Each row comes from the steps of one path. Every step used is in the known rows, and no mark comes twice. Write the path behind each row, first mark first.
Known rows:
z, w, h, g, f, n: -.36 -.18 -.01  .54  .30  .44  .10 -.13 -.13  .13  .09 -.21 -.16 -.25 -.20  .04  .15 -.35  .20  .21  .05  .07 -.07 -.51 -.17 -.18  .11 -.19 -.14  .37  .32  .33 -.05  .16
z, w, h: -.14 -.22 -.11  .55  .40  .15  .00 -.20  .13 -.11  .10  .06 -.09 -.11 -.17 -.19  .21 -.13  .02 -.18  .03  .15  .24 -.27 -.04  .09  .22 -.19 -.06  .02 -.12  .06 -.11  .10
z, w, h, g, f, e: -.11 -.45  .10  .60  .30  .23  .07 -.14 -.20 -.03  .02 -.37 -.12 -.12 -.22  .12  .19 -.38  .30  .26  .06 -.03  .00 -.40 -.02 -.15 -.06 -.36 -.21  .22  .26  .13 -.02  .01
v, f, w, h: -.32 -.13  .09  .47  .03  .11 -.18 -.11 -.13  .21 -.08 -.32 -.09 -.07 -.11 -.20 -.12 -.21 -.22 -.32  .12  .28  .29 -.31 -.20  .24 -.22 -.31 -.21 -.17 -.06  .39 -.05  .14
f, w:  .05 -.05 -.05  .24 -.07 -.03 -.04 -.04 -.09  .22 -.14 -.25 -.07 -.21 -.26  .03 -.21 -.06 -.08  .02  .00 -.06  .19 -.16 -.14  .03 -.19 -.04  .01 -.05 -.02  .35 -.03  .04
w, h, g, f: -.30  .03  .19  .21  .10  .22  .01 -.11 -.26 -.06  .10 -.36  .07  .01 -.13 -.01  .02 -.19  .16  .19  .07  .07 -.15 -.10 -.20 -.14  .13 -.26 -.32  .19  .13  .22  .00  .08
k, f, w, h: -.30  .04  .01  .42 -.03  .06 -.13 -.20 -.13  .17  .06 -.29  .00 -.18 -.41  .00 -.26 -.06 -.10 -.20  .10  .20  .18 -.25 -.24 -.04 -.20 -.37 -.11 -.30  .03  .38 -.13  .18
q, f, g, h, w: -.33  .11  .04  .04  .18  .02 -.09 -.19  .00  .11 -.05  .03 -.03 -.22 -.36  .19 -.33 -.19  .38  .01  .00  .51  .02 -.30 -.17  .04 -.55 -.19  .09  .00  .07  .63  .35  .02
g, h, w: -.13  .28  .02  .26  .25 -.06 -.07 -.17  .07 -.14 -.03 -.02  .02 -.14 -.08  .01  .07 -.09  .21 -.03 -.06  .39 -.10 -.18 -.11  .14 -.30 -.19  .09  .07 -.12  .42  .07  .09
f, g, h, w: -.18  .18  .07  .22  .16  .14  .03 -.11  .02 -.03 -.11  .03 -.01 -.22 -.23  .14 -.25 -.14  .35 -.05 -.11  .47 -.06 -.36 -.29  .09 -.27 -.13  .21  .08  .12  .58  .11  .09
n, f, k: -.19 -.08 -.02  .07 -.22 -.02  .11  .04 -.28  .07 -.11 -.06 -.01 -.09  .31  .13 -.30 -.05  .05  .31  .07  .08  .09 -.09  .16 -.42 -.08  .07  .13 -.23  .13  .11 -.20  .05
w, h, g, f, e: -.19 -.18  .27  .32  .00  .23  .04 -.06 -.32  .04  .07 -.40  .02 -.10 -.07  .14  .14 -.37  .18  .23  .02 -.05 -.09 -.19 -.08 -.18 -.02 -.30 -.21  .16  .30  .09  .00 -.03
r, f, n: -.20 -.30  .00  .17 -.20  .22  .12 -.04 -.18  .27  .10 -.08 -.06 -.16  .31  .12  .01 -.23 -.07  .05 -.22  .19  .13 -.25 -.04 -.03 -.10 -.01  .12  .27  .42  .21  .03  .00
f, b: -.04 -.12  .01  .17 -.08 -.08  .04  .08  .11 -.23 -.13 -.20  .10  .01  .05  .09 -.15 -.05 -.11 -.03  .00 -.24 -.03 -.15 -.22 -.01  .07  .12  .07  .04  .04  .22 -.10  .02
f, g, h: -.21  .02  .04 -.03  .16  .23  .06 -.04 -.15  .13 -.20  .10  .06 -.16 -.13  .15 -.28 -.13  .34  .12 -.19  .30 -.15 -.22 -.25 -.08 -.05 -.06  .21  .11  .18  .15  .19  .14
w, z:  .13 -.04  .09  .18  .04  .15  .11 -.24 -.01  .04  .10  .01 -.13 -.07  .04 -.09  .16  .07  .08 -.12  .21 -.07  .12 -.07  .14  .05 -.06 -.08  .11  .05 -.23 -.08  .01 -.14
n, f, r: -.07 -.20 -.27  .24 -.20  .08  .02  .06 -.11 -.02  .00 -.26  .14  .08  .27 -.01 -.28 -.15  .26  .36  .05  .16 -.04 -.12 -.12 -.28 -.29  .05  .04 -.01  .26  .23  .09  .07
b, f:  .05 -.10 -.03  .07  .00  .06  .00 -.21 -.15  .03 -.10  .01  .01  .11  .17  .05 -.05 -.16 -.08 -.08  .15  .07 -.19  .01  .22 -.21 -.21 -.12 -.05 -.25  .01  .04  .24  .05
k, f: -.12  .03  .01 -.09 -.04 -.06 -.09 -.12 -.06  .01  .04 -.09  .00  .15 -.16  .15 -.18  .10  .09 -.02  .14  .13 -.14 -.03 -.02 -.15 -.24 -.20 -.05 -.19  .10  .00 -.03  .08
v, f, e: -.01 -.34  .16  .06 -.10  .01 -.11  .06 -.11  .13 -.14 -.14 -.11  .14  .20  .12  .08 -.24 -.04 -.12  .07  .09  .02 -.19  .16  .09 -.44 -.17 -.06 -.16  .18 -.06  .04 -.04
n, f, g, h, w: -.30  .05  .07  .26  .06  .07  .06 -.13 -.16 -.01 -.06 -.13  .07 -.06 -.02  .14 -.31 -.17  .51  .37  .01  .60 -.06 -.32 -.33 -.26 -.43 -.11  .19 -.09  .17  .68  .11  .15
z, w:  .08 -.25 -.16  .27  .31 -.01  .02 -.11  .12 -.07 -.04  .03 -.15  .00 -.14 -.02  .06 -.01  .12  .03  .04  .04  .06 -.21  .04  .02 -.01 -.04  .00  .07 -.06  .04 -.01  .06
g, f, q: -.09 -.07  .09  .00 -.21 -.18  .00  .06 -.44  .20 -.03 -.03 -.06  .07  .11  .21  .04 -.04  .14  .49  .03 -.16  .15 -.01 -.17 -.28 -.04 -.02 -.10  .16  .00 -.04  .36  .03
e, f, w, h, g: -.34 -.32  .16  .44  .24  .23  .14 -.07 -.27  .14 -.29 -.70 -.06 -.10 -.48  .10 -.13 -.11 -.15 -.15  .29  .30  .17 -.30 -.25  .12 -.25 -.30 -.22 -.11  .04  .50  .19  .03
n, f, w, h, g: -.30 -.09  .15  .50  .04  .22  .03 -.05 -.36  .13 -.07 -.77  .06 -.06 -.13 -.13 -.15 -.19  .03  .23  .18  .21  .07 -.21 -.32 -.20 -.16 -.15 -.24 -.25  .12  .65 -.20  .07
h, g:  .01  .00  .16 -.04  .12  .19  .07  .04 -.10 -.09 -.15 -.43  .01  .12 -.10  .07 -.01  .02  .05 -.02  .08  .01 -.21 -.05 -.05  .02 -.06 -.02 -.14 -.01  .17  .17 -.08 -.07
b, f, w, z:  .21 -.18  .01  .46 -.03  .15  .07 -.49 -.25  .27 -.15 -.23 -.19 -.19 -.06 -.05 -.12 -.13 -.04 -.18  .37 -.01  .12 -.21  .20 -.12 -.47 -.26  .08 -.23 -.26  .32  .23 -.03
e, f, g: -.19 -.41  .07 -.09  .03  .16  .20  .05 -.14  .17 -.24 -.02 -.07  .01 -.27  .34 -.34  .00  .12  .01  .17  .30  .11 -.23 -.17 -.06 -.19 -.11  .10 -.04  .22  .11  .42 -.01
f, g, h, w, z: -.04  .16  .16  .39  .18  .28  .11 -.34  .00  .02 -.02  .00 -.13 -.27 -.20  .05 -.07 -.06  .44 -.17  .10  .41  .08 -.45 -.16  .14 -.33 -.23  .33  .12 -.11  .49  .12 -.06

Write each row's path:
-.21 -.06 -.05 -.14 -.09 -.06 -.05 -.02 -.10  .22 -.12  .05 -.10 -.25 -.05  .20 -.32 -.06 -.07 -.05  .07 -.04  .15 -.06  .31 -.15 -.20  .02  .03 -.10  .04  .06  .06 -.07 -> q, f, k
-.16  .01 -.01  .02 -.23 -.07  .07 -.02 -.25  .13 -.07  .08 -.06 -.23  .08  .22 -.37 -.11  .10  .32  .00 -.12  .03 -.15  .11 -.33  .04 -.07  .06  .21  .14  .04 -.01  .09 -> g, f, k
 .09 -.10  .20  .32 -.04  .16  .12 -.29 -.39  .21 -.07 -.64 -.19 -.14 -.33  .07 -.15 -.06  .28  .29  .34 -.10  .00 -.29 -.16 -.11 -.34 -.25 -.09  .27 -.05  .47  .06 -.08 -> h, g, f, w, z
-.08 -.43 -.25  .17 -.01  .08  .08  .04 -.07 -.01 -.22 -.17  .02  .02 -.05  .23 -.30 -.08  .08 -.03  .15  .22  .06 -.22 -.06  .03 -.36 -.10  .06  .10  .18  .07  .47  .01 -> e, f, r
-.17 -.35 -.21  .67  .32  .34  .02 -.16 -.10 -.19 -.01 -.44 -.01 -.04 -.19 -.01 -.17 -.30  .39  .17  .06  .11 -.07 -.50 -.23 -.06  .01 -.28 -.22  .40  .32  .35  .06  .14 -> z, w, h, g, f, r
 .01  .24  .10  .42  .29  .07  .03 -.41  .05 -.10  .06 -.03 -.13 -.19 -.07 -.07  .22 -.03  .32 -.17  .15  .33  .03 -.25  .02  .20 -.36 -.28  .21  .12 -.38  .37  .07 -.05 -> g, h, w, z
-.13 -.11  .22  .11 -.08  .01  .09  .04 -.16 -.25 -.16 -.61  .13  .12 -.06  .23 -.26 -.13  .17  .36  .12 -.24 -.34 -.20 -.37 -.21 -.01 -.01 -.14  .28  .25  .43 -.01  .02 -> h, g, f, b
-.05 -.29  .03 -.05 -.08 -.11 -.12  .00 -.10  .24  .05 -.03 -.07 -.14 -.09  .23  .06 -.22  .05  .08  .03 -.11  .12 -.03  .27 -.10 -.45 -.06 -.03 -.11  .09 -.08  .28 -.15 -> q, f, e
-.12 -.21  .02  .51  .53  .33  .05 -.13  .04 -.19 -.06 -.35 -.10  .01 -.24 -.13  .20 -.09  .07 -.19  .10  .16  .01 -.33 -.09  .11  .18 -.20 -.23  .01  .05  .22 -.21  .05 -> z, w, h, g
 .00 -.08 -.05  .11 -.11  .09  .07 -.16 -.23  .10 -.29  .07 -.06 -.15  .26  .18 -.33 -.18 -.18 -.16  .12  .00 -.07 -.11  .45 -.31 -.12 -.05  .09 -.30  .10  .06  .05  .04 -> b, f, k
-.14  .02  .16 -.02 -.09  .11  .10  .01 -.36  .04 -.21 -.35 -.06 -.11 -.01  .29 -.37 -.09  .16  .30  .08 -.09 -.19 -.17  .07 -.31  .00 -.08 -.08  .19  .32  .21 -.12  .02 -> h, g, f, k
-.24 -.05 -.06  .43  .01  .37 -.01 -.05 -.20 -.11  .02 -.47  .13 -.05 -.06  .00 -.21 -.32  .26  .16  .00  .07 -.14 -.27 -.30 -.09  .01 -.21 -.22  .33  .38  .33  .09  .08 -> w, h, g, f, r
-.12 -.08  .13  .52  .15  .35  .02 -.27 -.32  .11 -.27 -.63 -.01 -.13 -.20 -.08 -.16 -.29 -.18 -.28  .23  .16 -.07 -.25 -.04 -.11 -.22 -.26 -.27 -.32  .08  .56  .06  .07 -> b, f, w, h, g
-.19 -.22  .06 -.01 -.20  .15  .11  .04 -.23  .14 -.01 -.10  .03  .07  .06  .12 -.34 -.07  .29  .41  .06  .24  .05 -.14 -.23 -.39 -.13  .05  .11 -.16  .28  .26  .07  .05 -> n, f, g
-.15  .00  .17  .48  .13  .29  .03 -.03 -.16  .11 -.14 -.63 -.01 -.21 -.35 -.10 -.09 -.15 -.12 -.20  .06  .07  .12 -.26 -.27  .11 -.02 -.15 -.23 -.09  .08  .54 -.21  .01 -> f, w, h, g
-.23 -.15  .13  .31  .08  .16  .11 -.25 -.16 -.01 -.04 -.17 -.01 -.09  .04  .19 -.30 -.21  .38  .00 -.25  .70  .11 -.42 -.31  .09 -.38 -.29  .16  .25  .32  .69  .16  .08 -> r, f, g, h, w
-.45  .09  .16  .30 -.01  .47  .08  .00 -.26  .19  .11 -.23 -.01 -.24 -.05  .06  .08 -.33  .08  .19  .01  .03 -.14 -.34 -.23 -.21  .14 -.12 -.15  .28  .38  .29 -.03  .09 -> w, h, g, f, n
-.27 -.34  .07  .08  .08  .23  .15 -.17 -.31  .11 -.09 -.08  .05 -.06  .12  .20 -.34 -.23  .35  .19 -.31  .52 -.02 -.25 -.28 -.04 -.14 -.22  .17  .25  .34  .28  .24  .12 -> r, f, g, h
 .01 -.19  .09  .03 -.15 -.03 -.07 -.05 -.13  .11  .03 -.14 -.02  .02 -.12  .33 -.08 -.10  .07  .01  .06 -.01 -.07 -.11  .12 -.21 -.43 -.24  .03 -.28  .25 -.12  .01 -.01 -> k, f, e
-.31 -.02  .30  .25  .03  .17  .06  .04 -.54  .06 -.03 -.43  .01  .06  .00  .10  .18 -.12  .07  .30  .07 -.03  .09 -.12 -.30 -.17  .14 -.16 -.36  .10  .13  .16  .19  .01 -> w, h, g, f, q
-.36 -.06  .02 -.16  .16  .11 -.06 -.10 -.17  .28 -.13  .11  .00 -.19 -.25  .22 -.34 -.18  .37  .19 -.09  .33 -.11 -.16 -.15 -.11 -.31 -.09  .08  .05  .10  .22  .46  .07 -> q, f, g, h
-.06 -.05  .14  .16 -.09  .02  .00 -.07 -.37  .17 -.16 -.63 -.06 -.09 -.33  .18 -.33 -.12  .22  .43  .12 -.07 -.11 -.22 -.29 -.14 -.29 -.18 -.21  .21  .19  .53  .06  .05 -> h, g, f, w
-.04 -.11 -.24  .19 -.22  .02 -.05 -.01 -.13 -.02  .02 -.11  .08 -.07  .06  .11 -.37 -.21  .33  .36 -.04 -.04 -.08 -.16 -.16 -.17 -.17 -.10  .02  .39  .28  .14  .25  .09 -> g, f, r
 .04 -.15  .06  .06 -.10  .01  .02 -.07 -.44  .17 -.26 -.05 -.04  .15  .28  .17  .09 -.11 -.14 -.01  .12 -.04  .04  .02  .14 -.29 -.21 -.01 -.09 -.34 -.03 -.02  .45 -.02 -> b, f, q
 .19 -.29  .02  .17 -.13  .06  .02 -.15 -.23  .12 -.14 -.01 -.03 -.02  .20  .22  .03 -.34 -.04 -.04  .09 -.07 -.12 -.06  .37 -.28 -.40 -.15  .02 -.29  .17 -.11  .27 -.02 -> b, f, e
-.17 -.02 -.02  .50  .01  .11 -.06 -.11 -.08  .18  .02 -.20 -.02 -.31 -.27 -.17 -.07 -.16 -.19 -.17 -.03  .05  .34 -.21 -.22  .11  .03 -.16 -.08 -.07 -.08  .36 -.11  .10 -> f, w, h
-.29  .03  .18  .39  .10  .25 -.05 -.18 -.22  .10 -.09 -.71  .01 -.07 -.50  .07 -.27 -.06 -.05 -.20  .19  .20 -.02 -.31 -.31  .01 -.24 -.36 -.30 -.29  .19  .54 -.22  .10 -> k, f, w, h, g
